What can hang from each mark
z352: z779
z597: z674
z464: z462 z484 z857
z674: z597 z885
z462: z464 z985
z985: z462 z690 z820
z235: z187 z352 z885
z857: z464 z885
z227: z885
z690: z885 z985
z663: z227
z779: z352
z885: z227 z235 z674 z690 z857
z484: z464
z187: z235

In the rows, 128 means zero.
Known rows, with every way that one mark hangs from another
z464[z462[z985[z690 z820]] z484 z857]: [146  97 139 138 115 166 121 107 177  99 121 124 146 158  91 124 121 136
 141 142 236 156 130 120 176 131 201 116 126 115  96 173 155  95  73  78
 125 140  52 152 126  91 125 155 130  78 182 150 131 116  93 110 123 122
 137]
z235[z352]: [126 106 138 103  95 112 158  85 140 167 143 142  91 116 137 185 109 102
 141 149 111 141 160 103 111 151 134 113 113 133 113 169 112 117 110 137
 128 134 144 117 139 129 164 122 128  99 118 140 138  90 120 102 116 103
  20]
z597[z674[z885[z227 z690]]]: [103 106 135 129 113  96 118 104 134  98 157 142 143 136 147 195 118 121
 145 139 116 136 135 114 124 113 131 154 120 137 116 130 127 110  98 136
 127 141 119 121 137 137 149 103  97  92 116 117 133 122  91 122 110 111
 123]
z985[z462[z464] z690[z885] z820]: [135 107 148 114 125 158 133  91 159 122 138 148 112 153 113 131 117 107
 158 136 212 144 122 112 129 121 181 131 126 119 101 184 151  94  79  71
 124 137  88 145 137 100 133 135 135  65 165 151 127 100  62 104 129 122
 144]
z484[z464[z462[z985[z820]] z857[z885]]]: [146  99 125 141 114 154 113 118 176 120 126 125 153 156  85 139 125 137
 137 135 211 155 134 106 172 120 203 128 130 115 103 185 151 104  75  80
 132 140  68 149 128  87 130 154 123  74 186 146 131 113  93 105 133 128
 126]
z227[z885[z235 z674 z857]]: [127 109 136 111 129 109 161 114 156 141 148 158 126 149 146 101 107 126
 129 144 118 141 131 144  90 123 116 143 114 132 109 126 119 117  95 160
 126 139 142 132 152 118 145 123 105 121  90 119 130 119  93 111 140 108
 111]
z235[z352 z885[z227 z674 z857]]: [144 121 137 108 112 131 136  94 141 149 153 144 128 141 147 144 102 110
 146 141  93 149 159 101  97 138 114 138 116 133 124 126 123 120 111 165
 122 138 145 128 144 128 159 106 100 141  94 137 139 102 115 103 134 118
  77]
z187[z235[z352 z885[z674 z857]]]: [148 120 133  99 101 123 157  63 139 152 148 148 108 136 132 140  99  96
 141 157  95 147 180  93  98 147 103 131 112 131 115 125 120 122 116 176
 129 137 154 139 149 133 157 108 114 149 102 151 147  86 128  97 135 112
  54]
z597[z674[z885]]: [102 103 134 111 106  97 133  75 138 118 151 141 121 123 135 212 120 120
 144 139 123 137 141 119 127 122 131 143 113 136 108 148 125 107 103 135
 129 140 121 122 142 132 154 110 118  76 137 118 139 109  98 113 103  93
  97]
z597[z674[z885[z227 z235[z187] z690 z857]]]: [112 113 142 132 118 100 139 107 130  82 152 167 158 151 163 111 116 124
 121 145 110 153 145 124 115 112 109 156 115 136 123 103 124 110 101 179
 132 145 126 130 143 141 132 106  94 133  87 127 144 132  98 122 135 123
 125]
z885[z235 z857]: [121 106 133 117 109 111 152  91 150 145 142 151  97 138 151 103 109 120
 118 144 123 153 150 143 110 137 123 126 110 130 110 142 114 112  95 137
 121 138 137 125 140 134 149 125 119 109  97 133 136 115 101 105 135 104
  67]
z187[z235[z352 z885[z227 z674 z690 z857[z464]]]]: [152 123 125 125 115 136 131 104 138 108 148 152 138 153 133 105  99  98
 129 158  93 158 185  83 112 134 102 146 120 130 121 107 130 127 103 172
 125 138 141 150 140 128 145 110  96 182  81 155 143 103 117 106 146 146
  92]
z690[z885[z227 z235 z674[z597] z857[z464]] z985]: [122 125 136 130 144 136 111 154 143  46 131 176 161 167 115  40 117 106
 128 140 116 167 136 114 104  92 126 159 126 129 115 143 138 111  85 158
 120 148 119 152 141 120 124 121  97 168  87 141 136 131  68 119 144 130
 192]
z227[z885[z235[z187] z674 z690 z857[z464]]]: [141 115 130 126 137 114 154 137 152 110 140 172 144 156 143  61 106 123
 109 157 116 157 159 128 110 118 104 154 114 130 109 111 123 122  89 164
 130 142 136 152 150 114 127 128 103 163  77 133 134 118  91 113 154 133
 127]
z227[z885[z235 z690 z857]]: [127 101 127 124 127  88 151 110 156 137 150 158 119 149 164  95 103 126
 112 147 123 142 145 151 109 125 117 140 115 133 107 122 117 116  86 129
 124 137 135 137 141 129 140 124 102 122  83 120 129 119  87 114 145 117
 103]
z187[z235]: [120 109 132 108  91 104 159  75 141 165 140 142  83 119 127 178 112 105
 144 154 113 140 159 103 111 147 129 125 107 133 110 152 113 119 106 148
 127 133 150 123 142 133 162 122 132  91 120 144 138  91 112 101 120 101
  26]
z690[z885[z227 z235] z985[z462 z820]]: [126 112 145 122 116 136 151 111 140 103 134 171 106 147 115  79 113  98
 149 126 175 159 132 109 104 111 168 135 126 122 117 152 131 103  80 103
 116 140 111 141 133 117 136 135 107  90 117 153 119 123  64 111 135 120
 130]
z484[z464]: [128 103 130 115 101 124 139  91 156 171 139 133  93 122 123 172 115 124
 135 141 127 150 149 113 139 138 149 125 110 129 107 172 117 114  97 112
 125 133 126 123 141 123 156 130 131  81 139 138 136  99 110 101 119 100
  52]
z235[z187 z352[z779] z885[z674 z857[z464]]]: [159 122 132  99 112 141 152  94 135 154 143 160 131 126 135 131  97  88
 128 157  90 168 204  77 126 148 101 125 113 129 122 142 122 123 120 181
 134 139 145 140 152 114 150 113 123 168  97 153 154  78 131  90 135 133
  42]
z227[z885[z235[z352[z779]] z674[z597] z857]]: [131 108 144  97 130 111 173 116 137 128 147 168 154 135 146 120 106  94
 137 150  94 145 149 112  83 125 107 127 124 138 119 152 113 116 120 199
 141 141 146 126 157 115 145 105 107 145  84 129 145 109 121 109 127 115
  96]
z674[z597 z885[z227 z235 z690 z857]]: [104 108 130 135 124  97 122 112 136  71 149 162 149 156 161 108 118 124
 122 141 116 150 136 136 114 107 119 155 122 138 119 121 124 108  94 156
 124 144 121 130 137 138 136 104  89 133  89 124 138 138  88 125 132 117
 151]
z663[z227]: [122 106 132 120 104 100 156  93 145 193 142 140  96 115 141 171 115 125
 148 142  98 133 141 123 123 143 146 129 105 134 108 144 115 117 100 123
 120 131 135 120 136 123 170 124 124  74 113 117 124 102 106 108 120  94
  47]
z227[z885[z235[z352] z690 z857[z464[z462]]]]: [137  96 120 129 132 104 149 128 157  99 142 160 142 150 141  62 107 117
  94 151 140 166 172 126 132 124 126 130 123 127 109 131 123 116  89 136
 129 138 122 156 132 112 130 140  95 161  93 142 134 120 106 115 147 142
 111]
z462[z985[z690]]: [125 107 142 118 105 133 141  94 152 154 138 131 114 144 133 157 115 117
 157 145 168 135 136 122 128 142 154 124 111 124 101 181 132 105  91  96
 124 139 108 127 133 119 150 130 135  81 141 138 127 103  94 110 111 104
  87]
z690[z885[z235[z187 z352] z674 z857]]: [139 123 149  98 121 123 170 114 137 133 140 176 136 149 138 109 105 101
 124 164 103 155 159 116  84 134 117 129 114 128 121 143 120 115 114 203
 135 143 156 132 152 125 136 119 117 150  85 143 149  98 109 102 154 120
  80]
z779[z352]: [120 104 140 103  99 113 154  98 140 186 143 137  89 111 144 197 107 101
 146 145 107 141 162 102 115 146 135 112 111 133 112 180 112 117 108 134
 128 134 137 111 139 126 162 115 136  81 118 131 137  89 115 100 115 103
  15]
z985[z462 z690[z885[z235]]]: [118 109 139 106 125 130 157 101 147 130 147 152 124 148 134 105 112 101
 143 146 159 151 135 126  96 124 159 134 118 124 106 170 132 102  94 128
 123 141 132 136 136 120 136 134 128  71 127 143 133 109  76 110 128 119
 118]
z674[z597 z885[z227 z235[z187] z690 z857]]: [113 115 136 131 120  97 133 113 129  78 144 174 155 150 162  98 120 123
 121 147 106 155 148 123 111 111 110 156 116 139 124 114 120 111 101 183
 129 145 130 131 142 137 132 103  96 146  87 131 144 130  96 123 139 121
 132]
z464[z484 z857[z885[z674[z597] z690]]]: [130 110 127 136 134 128 101 139 161  70 137 132 185 151 102 151 118 127
 140 162 125 143 134 107 130 102 155 155 136 133 101 154 145 115  88 141
 135 143 103 145 141 109 130 118 107  99 135 121 146 112  90 116 137 129
 153]
z674[z597 z885[z235[z352] z690 z857[z464]]]: [117 102 124 130 124 110 129 102 135  54 142 169 143 152 146  93 114 107
 101 152 124 163 171 123 133 116 112 141 126 134 113 136 128 109  96 149
 131 145 118 147 137 130 129 113 102 165  94 139 147 126 103 119 135 126
 134]
z985[z690 z820]: [128 106 143 117 102 139 137  81 153 149 140 135  79 137 123 148 113 112
 164 144 161 137 133 123 117 139 159 123 112 127 103 162 131 108  87  92
 120 137 106 122 138 118 151 128 140  71 141 139 124 101  79 103 107  92
  92]
z663[z227[z885[z674 z690[z985[z462]] z857]]]: [145 100 144 140 146  97 145 126 153 133 143 164 123 152 114  56 108 117
 149 136 131 134 136 112 116  98 136 156 128 130  93 106 130 111  79  64
 121 136 108 160 141 116 142 119  83 136  91 127 108 115  81 114 133 119
 165]
z857[z464[z484]]: [129 102 123 124 105 133 124 104 159 123 129 143 106 121 114 157 113 127
 125 145 137 160 163 117 160 138 146 129 115 127 104 160 128 115  88 116
 122 134 109 138 138 112 147 138 129  94 134 137 139 104 100 105 129 118
  59]
z857[z885[z227 z235[z352[z779]] z674[z597]]]: [116 120 142 105 113 133 161 140 122 119 148 155 176 130 137 154 112  86
 162 154  84 148 143  82  73 122 132 132 129 137 133 175 121 121 126 229
 142 143 152 109 149 114 151 105 108 109  94 130 148 113 119 112 122 128
  79]

Rows
[135 103 144 129 148 102 127 124 149  75 139 162 138 155 109  59 114 106
 143 137 140 141 138 104 102  86 122 160 134 133  93 130 128 107  80  70
 126 142 102 163 145 122 130 109  85 154 109 140 120 115  75 118 125 116
 196] : z227[z885[z674[z597] z690[z985[z462]] z857]]
[140 123 124 116 103 109 153  81 138 131 142 140 105 137 123 135 100  93
 146 160 118 149 180  85 108 128 113 144 113 130 105 122 122 123  94 133
 120 140 144 153 140 139 147 115 106 135 106 146 132  93 103 108 130 110
 104] : z187[z235[z885[z674 z690[z985]]]]
[115 116 130 113 110 124 157 118 146 135 146 144 130 140 131 141 111 113
 147 154 119 144 139 122  86 123 139 142 117 130 112 158 124 120  99 171
 130 142 147 122 146 119 148 125 115  80 110 120 134 114  94 109 133 111
  91] : z857[z885[z235 z674]]
[147 117 128 119 102 109 141  77 135 144 154 150 116 141 156 130  98 100
 132 154  91 148 181  93 111 146 108 134 116 134 124 111 120 124 108 163
 125 135 152 136 135 141 155 106 101 153  85 151 145  96 120 105 143 131
  47] : z187[z235[z352 z885[z227 z690 z857]]]
[115 108 121 125 108 103 148 114 146 133 149 143 124 140 149 135 107 115
 129 158 123 144 151 128 104 126 140 140 118 130 111 152 122 119  90 140
 127 140 141 127 135 128 144 126 112  82 103 122 134 114  88 113 139 120
  82] : z857[z885[z235 z690]]
[133 106 146 122 101 149 140  87 154 143 132 135 100 148 120 150 116 117
 163 138 196 134 128 125 133 141 167 120 113 121 102 176 138 101  81  72
 122 139  84 130 135 112 145 133 138  76 152 142 120 107  81 107 110  97
 106] : z462[z985[z690 z820]]
[131 111 138 116 110 120 129  95 149 129 131 157  78 138 107 148 110 104
 152 140 156 144 144 113 124 124 159 128 118 124 106 165 130 108  79  82
 118 139 111 137 137 121 145 130 125  94 131 140 124  96  64 102 126  98
 109] : z690[z885 z985[z820]]
[129 103 118 130 109 132 109 113 161 114 133 145 124 128 107 156 112 128
 136 148 135 155 161 112 156 128 156 141 122 126 106 168 139 120  85 120
 128 135 111 138 138 104 145 138 126  83 138 129 142 102  87 105 137 129
  68] : z857[z464[z484] z885]
[132 124 141 126 119 143 148 137 142 110 135 169 137 150 136  64 113 121
 123 147 107 168 152 113 104 126 113 145 111 129 122 122 123 119 100 190
 126 141 137 133 148 119 139 127 110 153  82 144 139 124 102 109 145 132
  96] : z885[z227 z235[z187] z674 z857[z464]]
[138 116 123  94  85 111 170  46 133 174 149 142  95 113 145 182 103  92
 141 156  97 147 188  87 109 160 118 121 106 134 119 143 114 124 119 175
 127 134 165 132 139 133 166 117 128 111 118 150 147  80 132 100 129 109
   4] : z187[z235[z352 z885]]
[132 102 142 125 105 146 139  96 159 129 127 127 112 149 107 137 121 120
 156 139 216 145 134 119 141 134 179 118 116 118 100 177 139  98  79  70
 122 140  75 139 128 104 139 142 129  83 167 149 117 111  87 110 109 103
 126] : z464[z462[z985[z690 z820]]]
[128 112 124 141 132 119 137 150 159  81 138 137 166 163 105  73 112 111
 123 159 158 162 146 102 114  98 162 142 135 123 101 147 139 115  82 134
 128 146 118 154 128 114 123 142  94 112 116 135 131 123  92 115 138 137
 166] : z464[z462 z857[z885[z235 z674 z690[z985]]]]
[149 126 136 110 100 124 164  96 121 144 148 152 128 129 131 153  92  67
 157 160  98 152 190  50 101 138 113 125 124 132 126 135 119 126 117 181
 130 138 157 136 142 133 155 103 100 152  83 156 141  87 132 103 125 133
  59] : z187[z235[z352[z779] z885[z227 z674 z690[z985]]]]
[146  97 130 135 109 154 129 108 175 130 123 123 133 149  91 139 125 137
 125 131 216 160 136 111 175 130 193 116 123 116 102 179 140  99  78  74
 126 138  64 149 128  96 133 154 126  86 182 154 128 114 106 105 126 116
 115] : z484[z464[z462[z985[z820]] z857]]
[124 105 114 129 108 137 132 117 159 104 134 151 134 133 121 116 111 126
 122 151 140 165 161 125 145 128 152 140 120 125 110 160 136 119  87 155
 127 138 120 138 138 107 137 144 123  82 123 128 143 118  91 109 146 133
  72] : z857[z464[z484] z885[z235]]
[112 105 142 130 118 104 139 101 130  76 158 162 156 152 162 123 110 112
 120 144 115 149 145 123 112 117 115 143 126 136 123 116 126 108 105 169
 132 144 124 127 139 142 138 104  88 137  84 129 143 134 109 122 129 123
 118] : z597[z674[z885[z227 z235[z352] z690 z857]]]
[146 106 141 106 118  96 183 107 136 164 149 177 132 131 166 108  95  95
 116 161  99 150 178 109 109 144 106 117 117 134 122 134 108 120 116 187
 142 137 154 128 150 124 142 116 112 150  68 139 147  95 124 103 144 132
  34] : z227[z885[z235[z187 z352[z779]] z690 z857]]
[137 104 152 135 130 134 121 107 145  56 127 157 109 158  90  53 116  99
 149 135 172 149 142 102 111  91 137 146 135 128  94 135 132 100  72  39
 122 144  74 161 142 126 127 109  95 151 125 156 117 119  70 110 120 105
 199] : z885[z674[z597] z690[z985[z462 z820]] z857]
[142 118 150 128  94 130 174 110 127 114 132 172 104 136 137  83 107  92
 138 149 140 161 163  87 104 134 138 119 118 129 127 130 117 116  96 147
 126 140 127 133 136 131 138 127 109 138  88 158 128 115 105 112 137 119
  71] : z885[z227 z235[z187 z352] z690[z985[z820]]]
[137 123 131 115 117 128 125 100 148 147 151 139 126 145 148 138 105 123
 148 136 100 148 147 116 104 129 116 150 112 132 118 120 125 119  99 149
 115 138 138 129 143 127 158 109 100 126 100 128 133 108  97 106 134 113
 102] : z235[z885[z227 z674 z857]]
[141  95 122 134 131 113 152 133 159  94 135 160 162 161 139  60 108 121
  94 146 176 162 167 128 146 126 134 129 126 122 107 143 129 110  82 117
 131 140 102 164 129 107 124 145  94 168 104 145 130 127 109 120 151 146
 121] : z227[z885[z235[z352] z690 z857[z464[z462[z985]]]]]
[122 103 146 149 120 112  96  99 140  57 144 161 116 158 121 113 115 116
 146 129 157 143 135 113 139  96 136 152 129 131 109 110 139 103  74  73
 122 143  78 141 136 135 133 106  89 132 111 132 124 130  67 116 115 109
 178] : z597[z674[z885[z227 z690[z985[z820]] z857]]]
[151 112 120 103 100 128 150  63 136 158 146 156 105 123 135 137  95  80
 124 156  95 164 211  80 139 157 105 116 115 129 120 144 121 123 117 169
 131 134 150 141 142 123 157 115 127 154 100 160 156  76 134  88 133 135
   9] : z187[z235[z352[z779] z885[z857[z464]]]]
[112 120 143 114 114 122 134 124 137 117 141 140 140 131 127 169 124 115
 163 141  97 139 123 102  88 118 129 147 116 139 117 153 119 116 106 161
 124 139 130 117 145 124 157 105 109 105 117 128 131 115  98 117 112 101
 113] : z885[z227 z674[z597]]
[152  99 138 143 119 164 113 101 173  79 123 149 130 149  79  90 117 119
 141 130 227 160 135  87 172 106 198 134 145 118  98 171 164 100  68  54
 129 136  63 164 132  89 125 147 122  66 176 151 134 109  78 103 142 143
 127] : z690[z985[z462[z464[z484 z857[z885]]] z820]]
[138 120 139 112 107 131 167 129 132 158 150 162 167 128 147 140 107  92
 138 158  90 158 160  76 103 144 147 117 125 132 138 163 126 123 128 236
 145 139 164 110 141 110 149 124 126  99  93 141 159  97 130 100 138 151
   5] : z464[z857[z885[z227 z235[z187 z352[z779]]]]]
[121 117 125 131 137 134 135 142 155  73 142 137 196 164 134 109 120 119
 124 157 145 149 122 113 109 102 146 153 133 132 108 162 145 112  90 167
 137 145 118 146 138 109 123 122 107 100 126 123 146 126  94 122 147 139
 165] : z462[z464[z857[z885[z235 z674[z597] z690]]]]
[122 116 143 132 130 114 112 135 142  91 142 144 147 154 134 120 117 118
 144 145  99 139 130 115  97 106 116 153 124 137 111 131 122 113  93 131
 124 141 116 130 143 133 144  98  92 146  93 130 131 121  89 119 127 114
 152] : z885[z227 z674[z597] z690 z857]
[138  97 136 134 136 110 156 107 159 100 140 169 124 158 142  25 107 113
 109 132 188 156 145 120 129 104 134 143 131 125  99 136 133 103  72  72
 125 137 105 166 137 118 124 133  94 129 106 142 124 124  84 117 150 138
 144] : z227[z885[z235 z690[z985[z462[z464]]] z857]]
[136  97 128 131 112 133 129 112 171 116 123 127 156 140 105 153 121 139
 119 141 195 159 145 117 174 134 177 120 124 121 100 173 138 103  85 105
 127 137  82 150 126 102 137 150 120  86 165 142 138 111 116 110 132 126
  87] : z464[z462[z985] z484 z857]
[121 112 142 114 123 115 125 107 146 110 137 144 124 140 122 131 119 117
 144 145 105 141 137 121  99 116 117 143 117 136 104 148 120 111  98 129
 127 141 120 130 149 128 149 105 112 130 115 131 136 109  96 109 120  95
 125] : z885[z674[z597] z857]
